What can hang from each mark:
gamo: bemap nevipak setaz
lamef: setaz
bizi: setaz
setaz: lamef
nevipak: dagasef gamo
dagasef: setaz
bemap: bizi dagasef gamo

Each row was made from one small tree. The marks that hang from a mark follow it in brackets, in alphabetical order. Every link used is in the known rows. Write each row's tree.
Known rows:
nevipak(dagasef(setaz(lamef)) gamo(bemap(bizi))): [ 22  11  66  29  45 -13  -1  -7  -9  36 -10  21  -1  13  47  27]
nevipak(dagasef gamo(bemap setaz)): [ 33   2  90   9  76 -11   8 -14 -15  44   1  24   8   0  16  19]
gamo(bemap): [ 24 -19  -3  28  59 -22   4  10 -25   8 -35  40  15 -28   9  21]
nevipak(dagasef(setaz(lamef))): [ 27   6  43  25  20  -3  20  -2 -23  14 -24  42  11   9  30  25]
gamo(nevipak(dagasef)): [ 50  25  50  16  32  -8  37 -17 -18 -10 -34  34  18 -14  26  35]
lamef(setaz): [ 29   0   0  35  32   1  37  -8 -14 -15 -57  48  17 -15  25  15]
nevipak(dagasef(setaz) gamo): [ 38  22  70  17  46  -1  18 -22 -14  27   1  46  13  16  30  15]
nevipak(gamo): [ 27  13  33  17  52  -8  23 -18 -13  -3 -29  53  13   0  24   7]
bemap(bizi gamo(nevipak(dagasef) setaz)): [ 17  25  11  -4  33  10 -13  19 -13  -1 -48  17  -9 -33  42  42]
bemap(bizi dagasef gamo(setaz)): [-17   4 -48   9  13   7 -27  44 -19  -8 -49  38  -6 -48  42  34]
bizi(setaz): [ 21 -15  -4   9  39  -5  22  -6 -16 -26 -64  43  -9 -36   5  19]
bemap(dagasef gamo(nevipak)): [ 11  19 -35   9 -13  10  11  23 -20 -31 -54  48  27 -35  38  36]
gamo(bemap(bizi)): [ 16 -14 -15  34  62 -27 -12  16 -20   6 -40  30  -4 -37  24  27]
nevipak(gamo(bemap(dagasef(setaz(lamef))))): [  9  -4  23  29  33 -12   4   4 -15  17 -26  40  28  -5  36  22]
nevipak(dagasef(setaz(lamef)) gamo(bemap)): [ 28   6  76  25  42  -9  11 -12 -13  38  -7  28  15  20  35  22]
nevipak(dagasef): [ 37  11  40  22  38 -11  31 -12 -23   1 -20  48   0  -3  17  17]
bemap(bizi(setaz(lamef)) dagasef gamo): [-23   0 -60  14 -23   7  -7  34  -9 -43 -84  32 -28 -42  50  34]
dagasef(setaz): [ 24  -4  -7  22  42  -2   0  10 -26  10 -32  55  27 -18  20  23]
gamo(bemap(bizi(setaz) dagasef) nevipak): [ 16  -5 -15  25  29 -21  -2  14 -11 -17 -61  12   4 -65  35  53]

Write each row's tree:
[ 13  -5  38  14  84 -15 -14   3 -11  31 -25  24   5 -23  25  22] => nevipak(gamo(bemap(bizi) setaz))
[ 33  14  64  26  61 -21   9 -18 -10  22  -5  26 -11   1  34  19] => nevipak(dagasef gamo(bemap(bizi)))
[ 10   1 -11  37  18 -19 -11  26 -16   4 -50  15  26 -45  52  57] => gamo(bemap(bizi dagasef(setaz(lamef))) nevipak)
[ 17   5  86  17  62 -13   2  -7  -8  39 -16  11  -9   5  36  26] => nevipak(dagasef gamo(bemap(bizi) setaz(lamef)))
[  4 -13 -31  40  38 -27 -11  25 -22   0 -36  34   2 -46  32  33] => gamo(bemap(bizi dagasef))
[ 48  23  46  16  31  -3  25 -10 -20   4 -27  35  27 -14  29  40] => gamo(nevipak(dagasef(setaz)))
[  1  -5  15  27  34 -17   4   1  -5  -3 -47  26  -6 -22  40  25] => nevipak(gamo(bemap(bizi(setaz(lamef)) dagasef)))
[ 26   6  80  14  78 -14  -3 -10 -11  42  -3  17  -8  -7  27  25] => nevipak(dagasef gamo(bemap(bizi) setaz))
[ -1   5 -41  38  16 -11 -15  27 -21  -3 -34  47   7 -39  47  36] => bemap(bizi dagasef(setaz))
[  7 -14  28  17  29 -10   3  25 -20  15 -55   9  41 -41  30  55] => gamo(bemap(dagasef) nevipak setaz(lamef))
[ 21  -9  49   9  82 -10  -3  -2 -15  33 -21  32  20 -16  14  17] => nevipak(gamo(bemap setaz))
[ 34  17  91   5  63  -1  21 -22 -13  29  -4  37   5   7  19  15] => nevipak(dagasef gamo(setaz))
[-12   9 -69  21  -4   7 -31  44 -21 -11 -44  48   2 -39  53  34] => bemap(bizi dagasef(setaz) gamo)
[ 41  22  51  19  18  -2  29  -8 -18   1 -38  31  26  -5  36  42] => gamo(nevipak(dagasef(setaz(lamef))))
[ 23   6  68  22  47 -17  15 -19  -3  12 -27  16 -22   2  36  22] => nevipak(dagasef gamo(bemap(bizi(setaz(lamef)))))
[ -5  18 -34   4   7   9 -20  39 -15 -15 -57  26   6 -55  50  49] => bemap(bizi dagasef gamo(nevipak setaz))
[ 18  -5   1  31  16 -14   4  20 -21   6 -46  24  46 -36  37  52] => gamo(bemap(dagasef(setaz(lamef))) nevipak)
[ -2  -8  15  24  32 -16 -12  31 -14  12 -59  -1  21 -51  45  62] => gamo(bemap(bizi dagasef) nevipak setaz(lamef))
[-17  -5 -26   4  -8  15  -3  40 -23  -8 -57  44  17 -25  33  29] => bemap(dagasef gamo(setaz(lamef)))
[-12  -6 -31  30  -2 -12   8  16 -10 -36 -74  31 -23 -43  44  36] => bemap(bizi(setaz(lamef)) dagasef)
